What can hang from each mark
boko: zunupo
finaz: boko futo lumag
futo: finaz zunupo
zunupo: boko finaz futo lumag vupu
lumag: finaz

Known rows, with every way that one mark hangs from another
finaz{futo lumag}: [ 20.8  79.8   8.8  17.6   8.6 -41.8 -12.7 -32.1  22.4  26.9  10.0  54.7
  -4.1  20.6  10.3   9.5 -38.7 -28.5]
futo{finaz{boko lumag} zunupo{vupu}}: [  0.1 -16.8  19.4  -6.3  12.9 -23.1 -31.1   3.0 -28.0  -5.2 -33.1 -40.8
  -8.4  59.5   8.5  -9.7   4.3  19.0]
boko{zunupo{finaz vupu}}: [ -5.5 -10.0  -7.6   1.4 -19.8  27.9   4.3  40.7  15.3 -38.6  28.0 -56.3
 -12.0 -14.5   2.2 -23.9  54.1  -9.6]
lumag{finaz{boko futo{zunupo}}}: [ 19.0   9.8   1.0  -0.8  -2.6 -10.7  21.5 -34.9  -6.4  33.8 -13.5  63.5
  12.5  -6.9  -5.0  18.5 -53.0  13.0]
futo{finaz{boko{zunupo}}}: [  1.1   8.0  23.3  12.7  -7.7   7.7 -26.4  -1.6  12.9  12.3  -6.1   0.9
  24.6  24.9  15.6   0.9 -10.5  29.8]
lumag{finaz}: [ 17.7  -5.7   7.2  17.0 -20.6   9.1  31.4 -12.8  22.1  35.6   3.8  63.6
  15.7 -18.2  29.7  12.2 -17.9  11.2]
zunupo{boko finaz{futo lumag} vupu}: [ 33.4  -1.0 -23.7 -35.1  29.0 -27.9  51.5   4.4 -24.3  -9.3  -0.9 -15.2
  -7.9 -18.8 -25.1  10.2   1.4 -28.7]
finaz{futo{zunupo} lumag}: [ 11.6  64.4  17.1   1.2   5.0 -43.3 -22.6 -23.5   4.7  15.9   6.3  16.9
 -18.4  40.1   9.3  -1.6 -33.4 -25.6]
futo{finaz{lumag} zunupo{boko}}: [  9.9 -12.3  37.6 -27.5   0.2 -29.5 -27.7  -0.9 -26.5  18.9 -14.5 -46.0
  -5.7  67.1  30.9  -6.6 -19.6  11.3]
finaz{boko{zunupo{futo}} lumag}: [ 38.9  58.9 -16.6  41.4   4.6 -56.9 -48.4 -16.5   9.8  12.0  -5.2  30.9
 -10.5   0.5  -4.5   7.7   1.2 -19.8]
zunupo{lumag{finaz}}: [-30.1 -12.0 -16.9  -1.3 -14.0  26.3  22.9 -12.6   9.3  18.2   0.8  59.1
 -15.1 -27.3   3.6   0.7  -8.3   6.5]
lumag{finaz{boko futo}}: [ 26.0  20.7  -3.9   9.9   0.2  -8.8  28.6 -41.0   6.0  41.3 -11.0  90.1
  23.1 -20.8  -4.8  26.2 -55.5  10.7]
futo{zunupo}: [  1.1  12.0  31.7  10.7 -19.8  -0.1  -6.1  21.9  19.0   7.1  16.4 -16.2
  -2.6  17.5  22.3 -13.8   7.7   7.3]
futo{zunupo{lumag}}: [-31.9  -0.4  11.9  -5.7 -16.3  13.2  -6.1  18.6   6.0  -3.1  10.8 -14.4
 -25.0   8.9   6.2 -19.4  10.4   5.0]
futo{finaz zunupo}: [-18.4 -22.3  48.3 -13.1 -13.7  17.4 -16.2  19.1   2.2  -1.1   0.3 -48.6
   8.7  56.2  36.9 -13.6  -0.2  31.4]
lumag{finaz{boko{zunupo}}}: [ 24.6   2.7  -7.1  19.9 -17.5  -4.0   6.8 -21.3   7.6  33.0  -8.1  60.0
   9.8 -19.7   6.6  11.1 -21.9  14.8]
futo{finaz{lumag}}: [  2.4  15.0  29.2  12.0  -3.1  -8.5 -19.5  -6.7  18.9  21.9  -5.8  13.0
   9.8  45.7  41.5   0.8  -8.4  15.2]
zunupo{boko finaz vupu}: [ 29.8 -32.5 -15.7 -23.4  11.3   2.7  67.2  34.4  -8.7 -12.2   7.3 -27.6
   7.5 -41.8 -14.2   4.1  28.3  -6.6]
futo{finaz zunupo{vupu}}: [-18.5 -42.7  37.4 -15.0  -3.0  23.0  -7.5  26.4  -9.7 -21.5  -4.7 -73.1
   8.1  47.3  24.6 -16.7  21.1  20.7]

Rows
[ 23.5 -20.3 -10.0  22.6  30.9  -8.0   4.8   7.0   1.4 -35.6  -4.8 -28.7
  30.7 -10.3  -0.5  17.5  35.1 -17.9]  zunupo{futo{finaz{boko lumag}} vupu}
[  2.6 -28.0  45.6 -29.9  -5.6  -0.5 -10.4  11.3 -17.4  12.5  -5.2 -55.5
  14.0  48.0  26.0  -5.0 -16.7  23.3]  futo{finaz zunupo{boko}}
[-31.9  -0.9 -17.5 -11.0  -6.5  24.3  24.5 -24.3   4.6  15.0   2.7  61.2
 -12.3 -23.9  -6.0   4.8 -25.6  -0.8]  zunupo{lumag{finaz{futo}}}
[-51.5 -35.3  28.9 -29.4 -10.8  30.5 -16.9  15.1 -11.0 -11.4  -6.2 -46.7
 -12.8  48.0  20.0 -18.8   2.0  29.8]  futo{finaz zunupo{lumag}}
[ 28.7  37.4  -5.9  38.3  -4.6 -14.6 -22.1   1.1  23.1   2.6  11.2  17.1
  17.9 -26.8 -10.0   8.7   4.5  -3.7]  finaz{boko{zunupo{futo}}}
[  3.1 -19.2   2.5  13.9  -6.0  24.3 -20.5  26.2  13.3 -50.8  29.5 -78.9
  16.9  -6.2  11.1  -8.1  48.9 -24.4]  boko{zunupo{futo{finaz} vupu}}
[-19.8 -15.2 -25.6   8.8  -5.7  28.1 -17.0  22.6   7.9 -55.9  31.5 -60.6
 -10.5 -33.4 -11.8 -13.4  55.7 -38.3]  boko{zunupo{futo lumag vupu}}
[ -7.0 -32.9  26.0  -8.3   6.9   6.4 -13.1  15.5 -18.9 -12.0 -21.7 -50.3
  12.1  40.5   4.9  -9.2   7.0  30.0]  futo{finaz{boko} zunupo{vupu}}
[-26.3  -0.9 -12.5   1.0 -28.4  25.7 -20.8   1.2   8.6  -5.1  18.3  -1.5
 -23.6 -12.5   5.5 -16.9  11.5  -8.2]  boko{zunupo{lumag{finaz}}}
[  0.3 -20.1 -20.8 -24.2  -3.1   0.6  30.6 -22.8 -19.4  37.6  -5.1  51.5
  -7.7 -38.5  -9.7  14.0 -32.0  -5.1]  zunupo{boko lumag{finaz}}
[ -0.6 -37.6 -36.9 -36.5  19.9   5.8  45.1 -23.8 -40.2   5.9 -10.3  18.9
  -6.3 -46.4 -36.9  13.8 -19.4 -26.8]  zunupo{boko lumag{finaz{futo}} vupu}
[ 18.4  -2.6  11.0  23.9  11.4   5.0   6.0   5.3  25.9 -12.5   9.3  -1.1
  45.5 -12.4  13.4  23.2   6.8   5.5]  zunupo{futo{finaz{boko}}}
[-32.2 -29.7 -32.9 -13.3   8.3  31.3  37.4 -13.1 -11.6 -13.2  -3.7  26.3
 -13.7 -35.8 -22.6   0.9   3.0 -15.7]  zunupo{lumag{finaz{futo}} vupu}
[ 34.2  68.1 -10.2  40.9  -3.4 -57.6 -52.4 -19.0  10.8  29.9 -11.1  45.9
 -18.5  11.8  -1.4  -0.7  -8.6  -9.5]  finaz{boko{zunupo} lumag}
[-22.4 -32.3 -36.1  10.5  19.3  29.7  27.8  19.7   8.3 -55.5  18.1 -24.7
   3.3 -57.3 -22.5   4.7  54.9 -35.0]  zunupo{futo lumag vupu}
[ 31.1  76.8 -18.8  19.6  18.9 -57.0 -42.1 -38.3  -7.2  11.1 -11.0  32.9
 -12.4  11.5 -30.3   6.5 -30.1 -31.2]  finaz{boko{zunupo{vupu}} futo lumag}
[ 10.5 -15.1 -22.6   6.7  10.2  12.9  52.7  33.1  10.6 -21.2  -3.9   4.8
   4.1 -37.8 -20.3  -0.4  39.3  14.3]  zunupo{finaz{boko} vupu}
[ -2.0  45.4 -21.4   5.2  12.2  -5.8 -17.1 -23.5  -3.3  -6.5   1.4  22.8
   0.8 -20.0 -47.0   4.1 -24.3 -16.8]  finaz{boko{zunupo{lumag vupu}} futo}
[-29.7 -61.5  15.1 -47.3   8.4  17.7  -1.3  15.7 -43.3 -16.8 -14.7 -76.7
  -8.3  32.6  -1.9 -13.7   6.5  10.7]  futo{finaz zunupo{boko lumag vupu}}
[-10.1  -6.7   9.7 -20.8  -8.3  -5.3  -0.4  11.6 -14.2  10.6   5.7 -19.1
 -19.9   2.4  -4.0  -9.9  -6.2  -2.7]  futo{zunupo{boko lumag}}
[-14.5   1.8  13.4   4.4  -6.1  13.4 -27.0  -3.6   7.0   8.2  -9.4   2.6
  13.8  21.5   7.7  -1.2  -9.7  29.1]  futo{finaz{boko{zunupo{lumag}}}}
[  6.6  13.9 -27.0  26.3   4.8  -2.6 -17.2   4.3   5.6 -17.8   3.2   2.5
   2.4 -36.9 -29.8   3.2  20.9 -12.0]  finaz{boko{zunupo{futo lumag vupu}}}
[-36.8  -4.2 -34.6 -14.5  -0.8  23.9  38.8  16.1   8.5  -7.0  -5.7  42.1
 -27.4 -38.1 -27.4  -4.5  13.7  26.2]  zunupo{finaz{boko} lumag}
